What can hang from each mark
Q_314: Q_992
Q_942: Q_436 Q_761
Q_334: Q_126 Q_436 Q_721 Q_865
Q_721: Q_334
Q_436: Q_314 Q_942
Q_241: Q_238 Q_314
Q_858: Q_241 Q_761
Q_62: Q_241
Q_126: Q_238 Q_865
Q_761: Q_436
Q_865: Q_721 Q_858
Q_238: Q_126 Q_334

Each row was made from one small tree. The marks that hang from a mark follow it in brackets, in the order of their numbers. Every link used is in the known rows. Write each row's tree.
Known rows
Q_721{Q_334{Q_126}}: [-11 -19 -19 -17 -21  13  -9  25  51  22  22 -20  -8  -1  10 -33   0   2
 -32 -29 -25   5 -20  -2  33  30   5  25  -2   3  -4  -5 -12  -1  44 -12]
Q_314{Q_992}: [ 20 -20 -15 -11 -22   9   2   8  48  11  -4  -6  -9   4   0  -8   7  -8
 -27 -12 -32  24 -14   8  12   8 -11   4   7  -6 -13 -22 -12   6  34 -12]
Q_858{Q_241{Q_238{Q_334{Q_721}}} Q_761}: [ 12   1 -20 -26  -7 -18  -5   6  27  41   3 -21 -11 -55  14 -41  14  61
 -39   2 -25   1 -42   9  28  43  -9   7  27  -9  12  16  -4   3  62 -31]
Q_241{Q_238}: [  1 -17 -12 -23   6  -4  -9   6  45  25   2  -9 -18   0   5  -7  -4   4
 -36  -9 -40  14 -32  -1  19  27 -15  16 -21  -1 -27 -20  -7  19  44 -26]
Q_865{Q_721{Q_334{Q_126 Q_436}}}: [  7 -17 -16 -16 -37  20 -10  16  49  24  -1  -8  -4 -11  20 -64  28   6
 -54 -23 -20  21  10   1  25  31 -29  37   4   7   8  -6  -9  -3  60 -15]
Q_238{Q_334{Q_126 Q_721 Q_865}}: [-14 -21 -23 -17 -37  17 -10  16  48  -4   1  -7 -31   0   5 -49  21  15
 -29 -29 -17 -16 -35 -25  42   3  -6  14   6   8  35  37   0  -3  43 -11]
Q_761{Q_436{Q_314{Q_992}}}: [ 54 -15 -15 -15 -25 -14  11  -3  46  19   2  -8  -6  -7  16 -25  10 -10
 -36 -17 -26  51  14  14   7  -8   7   6  31   4 -15 -37  -6   1  56 -30]
Q_334{Q_865}: [  2 -14 -15 -10 -30  10  -2   6  38  -2   7 -10 -29  12  11 -10   1   1
 -24 -15 -40  30 -23  -6  22  14   0  14 -12   7   4   1  -7  13  33 -17]
Q_942{Q_761}: [  5 -14   9 -14  -7  -3   1  12  39  20   0 -13  -3   4   6 -12 -14  19
 -18 -22 -39  25 -13   6  12  34  19  23 -12 -10 -21 -26  -4  10  13  -7]
Q_238{Q_126 Q_334{Q_721 Q_865}}: [ 12 -16 -21 -19 -31  21  -9   8  30   6  -8 -22 -45   7   6 -48  26  17
 -15 -17 -28 -16 -35 -28  43  12  -1   4  12  11  31  19  -4  21  26  -4]
Q_858{Q_241{Q_238 Q_314} Q_761}: [  8  10 -19  -8  -8 -20  -2 -13  24  51   9 -11 -11 -44  20 -21 -12  39
 -42  13 -58   8 -34   9  19  35   3   1   5  -6   0 -21  -2  16  51 -37]
Q_865{Q_721{Q_334}}: [ 53 -16 -22 -10 -22  12 -10  10  39  27   6 -27 -11 -18  15 -40   8   4
 -50  -9 -23  33   1  -3  24  54   0  34  15   2  -8 -13  -3   8  40 -17]
Q_62{Q_241}: [ 13 -19 -22 -10 -18   7  -7  20  37  19  19 -20 -17 -20   3  -3  -1   7
 -26  -1 -37  23 -11  -2  18  28 -14  14  -2  -9 -19  -5 -18  18  34 -22]
Q_334{Q_436 Q_865}: [-13 -12  -8 -18 -39  13   0   6  35  -3  -2   2 -22   6  13 -25  19   4
 -26 -14 -32  39  -7   5  20   5 -21  20 -18  11  10  -7 -21  13  46 -22]
Q_238{Q_126 Q_334{Q_436 Q_865}}: [-12  -7 -17 -24 -31  34  -8  11  32  14  -3 -12 -42   9  14 -49  33  20
 -14 -11 -38  10 -22  -8  28  14 -14  18  -2  22  34  -5 -24  18  31 -16]
Q_942{Q_436{Q_314} Q_761}: [ 19  -5   1 -21  -4 -11  14   5  40  23   6 -28  12  15  16 -23  -6  17
 -23 -28 -37  48  21  19   3  30  46  20  -3  -2 -29 -42   7   6  29 -10]
Q_865{Q_721 Q_858{Q_241{Q_238} Q_761}}: [ 40  11 -17  -3  -6 -17 -15 -16  57  44   7 -28 -17 -33  33 -27  15  49
 -49  12 -63  33 -20  24  23  39 -10  19  10 -13 -14   8   6  15  49 -25]
Q_865{Q_721{Q_334{Q_436}}}: [ 38 -14 -14 -16 -32  13  -6   9  37  25  -4 -15  -4 -21  19 -54  27   5
 -50  -9 -15  45  19   6  22  45 -24  39   8   6  -2 -22 -15   7  52 -21]
Q_126{Q_238 Q_865{Q_721}}: [ 39  -7 -16 -34 -11   5 -16   3  50  23 -12 -15 -18   7  24 -45  20  14
 -46  -8 -36  72 -26 -23   9  40 -17  19  -6  -4  -2 -21  54  16  52   0]
Q_761{Q_436{Q_314 Q_942}}: [ 31 -27 -21 -18 -17 -29   7   6  38  26  15   5 -15  -9  29 -38  12   9
 -26 -23 -32  55  13  24  18  16  16  23  13   6 -26 -16   6  14  61 -29]
Q_858{Q_241}: [ -2 -11 -16 -15 -22   0   0   8  31  24   9 -16 -14 -20  14 -12  -3  23
 -30  -9 -46  22 -18  14  14  37  -7  13  -4   1  -2 -13  -7  15  45  -5]
Q_858{Q_241 Q_761{Q_436{Q_314{Q_992}}}}: [ 46   7 -18 -10 -37 -31  19  -7  30  35  16 -16   6 -39  37 -29   9  36
 -37  -5 -38  60   8  36   1   5  16  -3  56  -3   4 -21  -3 -11  72 -34]
Q_858{Q_761{Q_436}}: [ 19 -11  14  -4 -26 -31   6   7  41  31   9 -15 -10 -21  18 -14  11  31
 -40  -3 -22  50  -1  11  18  33  -2  25  24 -22  -8 -12 -10  -1  57 -28]
Q_942{Q_761{Q_436}}: [ 18 -14  27 -12 -13 -19  -1  14  38  23   5 -12   1  -8   8 -19  -7  21
 -32 -18 -25  40   4  10  10  33  13  33   4 -13 -19 -34 -13   3  28 -23]
Q_436{Q_314 Q_942}: [ 19 -27 -39 -19 -12 -12   8   6  39  22  11   4 -18   3  27 -32   5   3
 -14 -28 -46  42  -5  21  20  16  20  15  -3   6 -29  -9  14  19  47 -15]
Q_241{Q_238{Q_126} Q_314{Q_992}}: [ 24  -9 -23 -11  -2   9 -10 -12  39  36 -13  -6 -25   9  -2 -26   0 -14
 -30   1 -58 -21 -36 -15  22  -6 -11 -14   0   7  -9 -44  -6  27  23 -27]
Q_721{Q_334{Q_126 Q_436 Q_865}}: [-29 -10 -17 -22 -47  25  -7  22  42   2  17  -7 -10   2  15 -51  19   1
 -32 -28 -25  21 -11   3  33   4 -13  25 -10  20  23   5 -30  -5  53 -27]
Q_858{Q_241{Q_238 Q_314{Q_992}}}: [ 25   0 -29 -12  -9   0  -7 -10  32  34   0  -2  -5 -30   4 -21 -10   1
 -45   7 -53  -4 -29   8  11   7 -12  -9   4   9  -3 -38 -12  17  42 -38]
Q_761{Q_436}: [ 19 -22   7 -11 -20 -15  -2   9  43  20   5  -9 -17 -11   9 -14   9   8
 -41 -12 -21  38   2   3  19  26 -12  29   7  -9 -13 -24 -14  11  50 -22]
Q_241{Q_238{Q_334{Q_721}} Q_314{Q_992}}: [ 48 -15 -29 -19  -6   5  -8  -6  40  28 -18  -1 -12 -33 -11 -46  13  -4
 -42   1 -15 -22 -29 -20  29   3 -12  -2  21   3   3 -23 -10  14  38 -40]
Q_334{Q_436}: [ -9 -20  -3 -20 -26   4   1   8  42  16  -7   1 -13  -2  10 -22  20   6
 -28 -14 -25  35   3  11  16  20 -27  23 -16  -2 -11 -26 -18  17  47 -13]
Q_126{Q_238}: [ -1 -12  -1 -31  -1  -2   2  10  50  13   7 -16 -18  13  10 -15  13  11
 -25 -12 -31  37 -32  -4  24  34  -8  16 -12 -13  -4 -32  18  20  45  -6]
Q_62{Q_241{Q_238{Q_334{Q_865}}}}: [ 14  -4 -38 -21  -3  22 -21  24  35  18  24 -20 -29 -29   2 -23   1  18
 -32  10 -40  11 -45 -11  22  24 -10  16  -2  16   9  11 -29  11  35 -58]
Q_865{Q_858}: [ 22 -17 -10  -6 -11   3  -6  -2  68  17  13 -20 -28   5   9  -6  12   2
 -18 -14 -44  27  -9  11  34  20   0  24 -15 -10 -28 -14 -11  28  22  -4]
Q_436{Q_942}: [  0 -32 -23 -14 -13  -4  -3  18  41  16   4   6 -18   4  11 -22   8   9
 -20 -19 -39  27 -15  19  23  30  -3  21 -11  -5 -23  -4  -1  17  38 -13]

Write each row's tree
[ 25 -18 -27 -36 -22  17 -19  12  34  34 -18 -22 -36  -2  10 -58  24  19
 -16 -18 -25   9 -32 -35  29  24  -6   6  11   7   9   4  18  23  36   9] -> Q_238{Q_126{Q_865} Q_334{Q_721}}
[-39 -39 -14 -23 -39  -9  -3  20  45   4 -15  26  -7   1  11 -61  41   9
 -24 -39 -16   2  -2  12  36  -7 -41  18 -12  -5  -4  22   0   9  66  -8] -> Q_334{Q_126 Q_436{Q_942} Q_721}
[ 25 -11 -17 -53 -10   4 -10  15  45  22  -5 -16 -18 -11  11 -58  30  24
 -28 -15  -6  44 -41 -29  27  32  -7  13   6  -4  13  -9  37  15  52  -1] -> Q_126{Q_238{Q_334{Q_721}} Q_865}
[ 43  -6 -22   1 -24   5 -13 -11  59  26   3 -25 -25 -21  23 -27  16  25
 -40  -1 -56  31   2  18  25  38 -11  27   3  -4  -8  -3   4  24  36   1] -> Q_865{Q_721 Q_858{Q_241}}
[ 34 -25 -46 -17 -19  -4  11   6  42  14   4   8  -7   5  20 -34  10  -9
 -16 -26 -43  40  -4  30  10  -8  17   1  13   8 -24 -17   9   7  44 -22] -> Q_436{Q_314{Q_992} Q_942}
[ 63   1 -26 -34  -1  20 -24   2  77  34   3 -29 -32  -7  27 -59  39  24
 -38  -3 -36  67 -27 -15  24  45  -2  33   2  -3   4 -17  41  21  34  -4] -> Q_126{Q_238{Q_334} Q_865{Q_721 Q_858}}
[-19 -17 -29 -26 -30  26 -10  22  31  14   1   6 -40  10  19 -64  42  20
  -7 -15 -43  13 -22  11  32  16 -11  21  -4  23  27   6 -19  19  31 -21] -> Q_238{Q_126 Q_334{Q_436{Q_942} Q_865}}
[ 29  -4 -28  -3 -31   6   3  -8  30  26   0  -5  -6 -27   8 -21  -5   1
 -35   1 -48   7 -12  10  11   9  -2  -5  15   4   8 -35  -9  12  35 -18] -> Q_858{Q_241{Q_314{Q_992}}}
[ 53   9 -33  15 -41  11 -13 -29  47  14   8 -18 -36 -23  26 -38   8  13
 -43   8 -70  24  -1  -1  33  17   5  18   2  13  17   2   5  29  23 -15] -> Q_334{Q_865{Q_721 Q_858{Q_241{Q_314}}}}
[ 31   5 -11 -10 -30 -38  16  -7  26  42  20 -21  -6 -41  41 -29   4  47
 -38  -6 -40  62   8  30  10  28  21  11  38  -4   1 -14   4   1  75 -27] -> Q_858{Q_241 Q_761{Q_436{Q_314}}}
[ 32  -7 -35  -7  -4  14 -16   0  32  36   2 -14 -19 -14  -5 -23  -1 -11
 -29  13 -59 -20 -30 -16  19  -7 -20 -19   8   6 -13 -32 -19  30  23 -44] -> Q_62{Q_241{Q_238{Q_126} Q_314{Q_992}}}
[ 39  14 -22  11 -43  -1  -9 -16  50  15  12 -29 -27 -23  38 -31  19  47
 -38   6 -64  50 -12  20  28  27   6  18  18  -4  18  28   5   8  38 -15] -> Q_334{Q_865{Q_721 Q_858{Q_241 Q_761}}}
[  1  -5 -10 -17  -8 -47  -6  14  28  45  18   1  -2 -45  28 -33  11  52
 -45   4 -43  43 -21  42  16  37  -9  19  20  -9 -10   2 -10   2  74 -51] -> Q_858{Q_241{Q_238} Q_761{Q_436{Q_942}}}
[ 25 -13 -24 -25 -31   5  16  -5  42  16  -7   3  -2   1  19 -33  21 -10
 -23 -22 -30  47  14  22   4 -15  -9   2   8  11 -13 -39 -10   7  55 -21] -> Q_334{Q_436{Q_314{Q_992}}}
[-15 -21 -20 -41 -39  16 -15  19  49  24 -17   5 -14 -16  12 -75  39  18
 -33 -32  -6  18 -14 -21  23   5 -34  19  -1   7  18  11   8   1  66  -5] -> Q_238{Q_334{Q_126{Q_865} Q_436 Q_721}}
[ 19 -21 -17 -32   4  -2 -12  11  41  26 -10 -12 -21 -23  -4 -35  15  16
 -37 -10 -12  -8 -35 -15  33  30 -17  17   2  -1  -7   0  -7  16  46 -26] -> Q_241{Q_238{Q_334{Q_721}}}
[ 17  -8 -29  -8   3   6 -19  -1  27  44   8 -18 -32 -17  -1 -21  -7   2
 -27  11 -61 -21 -31 -25  28  16 -15  -6  -8   4 -15 -25 -12  40  26 -36] -> Q_62{Q_241{Q_238{Q_126} Q_314}}
[  1   0 -24 -15  -1   2 -13 -14  23  49  -1 -14 -31 -14  11 -29 -10  16
 -31   4 -69 -23 -37  -8  25  26  -7  -6 -11  12   0 -33  -1  37  34 -18] -> Q_858{Q_241{Q_238{Q_126} Q_314}}
[ -8 -28 -16 -19 -23   9  -7  18  53  16  -4  -9 -22 -10   3 -45  22  18
 -30 -31 -11 -21 -27 -21  39  19 -14  18   8  -6  13  20   3   2  48   0] -> Q_238{Q_334{Q_126 Q_721}}
[ 16  -9 -14 -26 -12  12 -11  18  60  20  15 -26  -9   4  19 -56  22  13
 -50 -22 -25  26 -23 -12  32  46  -8  28   6  -4  13 -12  29   0  56  -8] -> Q_865{Q_721{Q_334{Q_126{Q_238}}}}
[ -1 -15 -21   1 -40  17 -14   4  53  -2  -4  -6 -31  17  19 -35  12   9
 -46 -24 -48  13 -19 -20  24  10 -17  21  -6   8  20  24  17  -2  44  -7] -> Q_334{Q_126 Q_865{Q_721}}
[ 23 -16 -33 -20 -23  28 -27  16  58  37 -11 -11 -28  -8  23 -60  18  20
 -51 -21 -35  26 -24 -29  11  36 -12  32   4  10  14  11  34  -5  49  -3] -> Q_238{Q_334{Q_126{Q_865{Q_721}}}}
[-21 -24 -27  -8 -50  13 -12  13  47  -3 -11  24 -21  13  25 -66  38  10
 -41 -27 -45  29  -4   9  23  -2 -36  30 -12  13  20  30   9   0  58 -20] -> Q_334{Q_126 Q_436{Q_942} Q_865{Q_721}}
[ -5 -18  -5 -21 -52   2   2   0  29 -13 -16   3 -18  -1   6 -41  31   2
 -25 -20 -14  26  -3  -6  31  -7 -31  11  -8   5  13  11 -15  16  52 -16] -> Q_334{Q_436 Q_721 Q_865}
[ 23 -16 -14  -6 -37   1  -7  -9  58 -14   3 -16 -31   7   7 -26  22  -1
 -16 -17 -33  21 -13  -6  50  -6  -2  10  -7  -2  -5  22  -9  26  26  -7] -> Q_334{Q_721 Q_865{Q_858}}
[ 30  -1 -24   4 -20   2  -5 -20  51  32  17 -16 -25 -27  16 -21  -1  11
 -26   0 -59  10  -5  14  33  22   8  13  -8  -1  -9 -26 -10  35  23  -8] -> Q_865{Q_858{Q_241{Q_314}}}
[ -1   6   5 -18  -7 -30  -7   2  26  53   8 -23 -19 -26  25 -27   8  52
 -40   7 -53  17 -29  14  20  34 -12   5  22  -7   4 -12 -10  12  63 -32] -> Q_858{Q_241{Q_238{Q_126}} Q_761{Q_436}}
[ 38 -14 -24 -18 -24  17 -23   0  39  38 -23 -20 -36  15  24 -47  15  11
 -35 -13 -54  37 -16 -29  11  29 -14  13  -1   5  -4  -8  36  23  36  13] -> Q_238{Q_126{Q_865{Q_721}}}
[ 53   9 -10 -23 -15  -8 -12 -10  73  34   2 -28 -20  -1  38 -46  34  37
 -37   0 -48  88 -22  -3  22  35   2  21   8 -22  -8  -6  52  15  45  -2] -> Q_126{Q_238 Q_865{Q_721 Q_858{Q_761}}}
[ 13   6 -17   4 -30 -15   7 -12  23  42  10 -14 -12 -40  24 -21  -7  39
 -32   6 -53  20 -16  12  20  37  13   5  18 -10   8 -17  -1  13  45 -17] -> Q_858{Q_241{Q_314} Q_761}
[ 23   9  -8 -32  -8 -11  -8  -2  71  31  17 -27 -17   3  31 -31  25  33
 -19  -5 -45  81 -34   5  26  24  12  13  -3 -20 -14 -15  34  19  42  -4] -> Q_126{Q_238 Q_865{Q_858{Q_761}}}
[ 16   3 -16 -27  -5  20  -9   5  73   2  27 -28 -39   9  15 -33  30  21
 -15  -6 -37  38 -42   0  43  24  14  24  -7   3  20  -8   4  22  21 -18] -> Q_126{Q_238{Q_334{Q_865{Q_858}}}}
[ 18  -5 -19 -49   1  16 -13  21  51  31   8 -20 -24  -3  17 -43  20  22
 -27 -10 -24  57 -45 -18  15  45   3  21  -4   2  11 -28  32  13  46  -8] -> Q_126{Q_238{Q_334} Q_865}
[ 13   0   7  -6 -33 -31   6   5  28  37  14 -19  -5 -41  28 -18   7  50
 -43   2 -34  46  -4  26  12  40  -3  19  30 -15   7  -9 -13  -2  66 -26] -> Q_858{Q_241 Q_761{Q_436}}
[-12 -21 -42 -31 -28   3   4  22  42  25  23   8  -1  -6  32 -74  23   2
 -23 -41 -29  33   9  32  29   6   7  25  -1  21 -11  -9  -7   3  67 -25] -> Q_721{Q_334{Q_126 Q_436{Q_314 Q_942}}}
[-14   6 -14 -19  -3 -13  -7   0  24  50   4 -25 -22 -13  24 -20   1  53
 -26   3 -68   3 -46  12  21  34  -7  -5   5  -4   1  -6   0  17  48 -17] -> Q_858{Q_241{Q_238{Q_126}} Q_761}
[ 60  -7 -34 -18 -13  32 -32  -2  65  46  -8 -31 -49   2  26 -62  32  20
 -26  -5 -55  32 -18 -20  28  35   0  28   7   9   1  -3  22  28  17   8] -> Q_238{Q_126{Q_865{Q_721 Q_858}} Q_334}
[ 15 -13 -23 -27 -49  -5  13 -12  28  -9 -10   1 -18   1  21 -50  27   2
 -21 -29 -23  41   8  -2  28 -19  -8   2  -1  18   7   4   0  16  63 -18] -> Q_334{Q_436{Q_314} Q_721 Q_865}
[ 33  -7 -30 -17   6  23 -14  -4  41  45 -11 -12 -30  -7  -2 -41   7  -3
 -31   5 -47 -30 -41 -18  24  10  -3  -5  13  14   7 -42 -11  21  18 -33] -> Q_241{Q_238{Q_126 Q_334} Q_314{Q_992}}
[ 21  -5 -12   6 -34 -40   4   0  19  46  18   4  -6 -53  31 -43   8  44
 -39   6 -43  39   2  33  21  35  10  18  33 -11   6 -11  -4   8  59 -39] -> Q_858{Q_241{Q_314} Q_761{Q_436{Q_942}}}
[ 34 -17 -28 -19 -11 -10  11  10  36  17   5   7  10   7  20 -39  -5   5
  -7 -32 -48  42  -3  37   3  -2  41   5  11   3 -31 -26   9   0  23 -21] -> Q_436{Q_314{Q_992} Q_942{Q_761}}
[ 42 -10 -28  -8 -29  27 -15   6  42   8  -3 -17 -36  -8  17 -41  18  19
 -44  -6 -34  26 -19 -16  21  38  -2  31  13  12  26  12   4   3  32 -21] -> Q_238{Q_334{Q_865{Q_721}}}
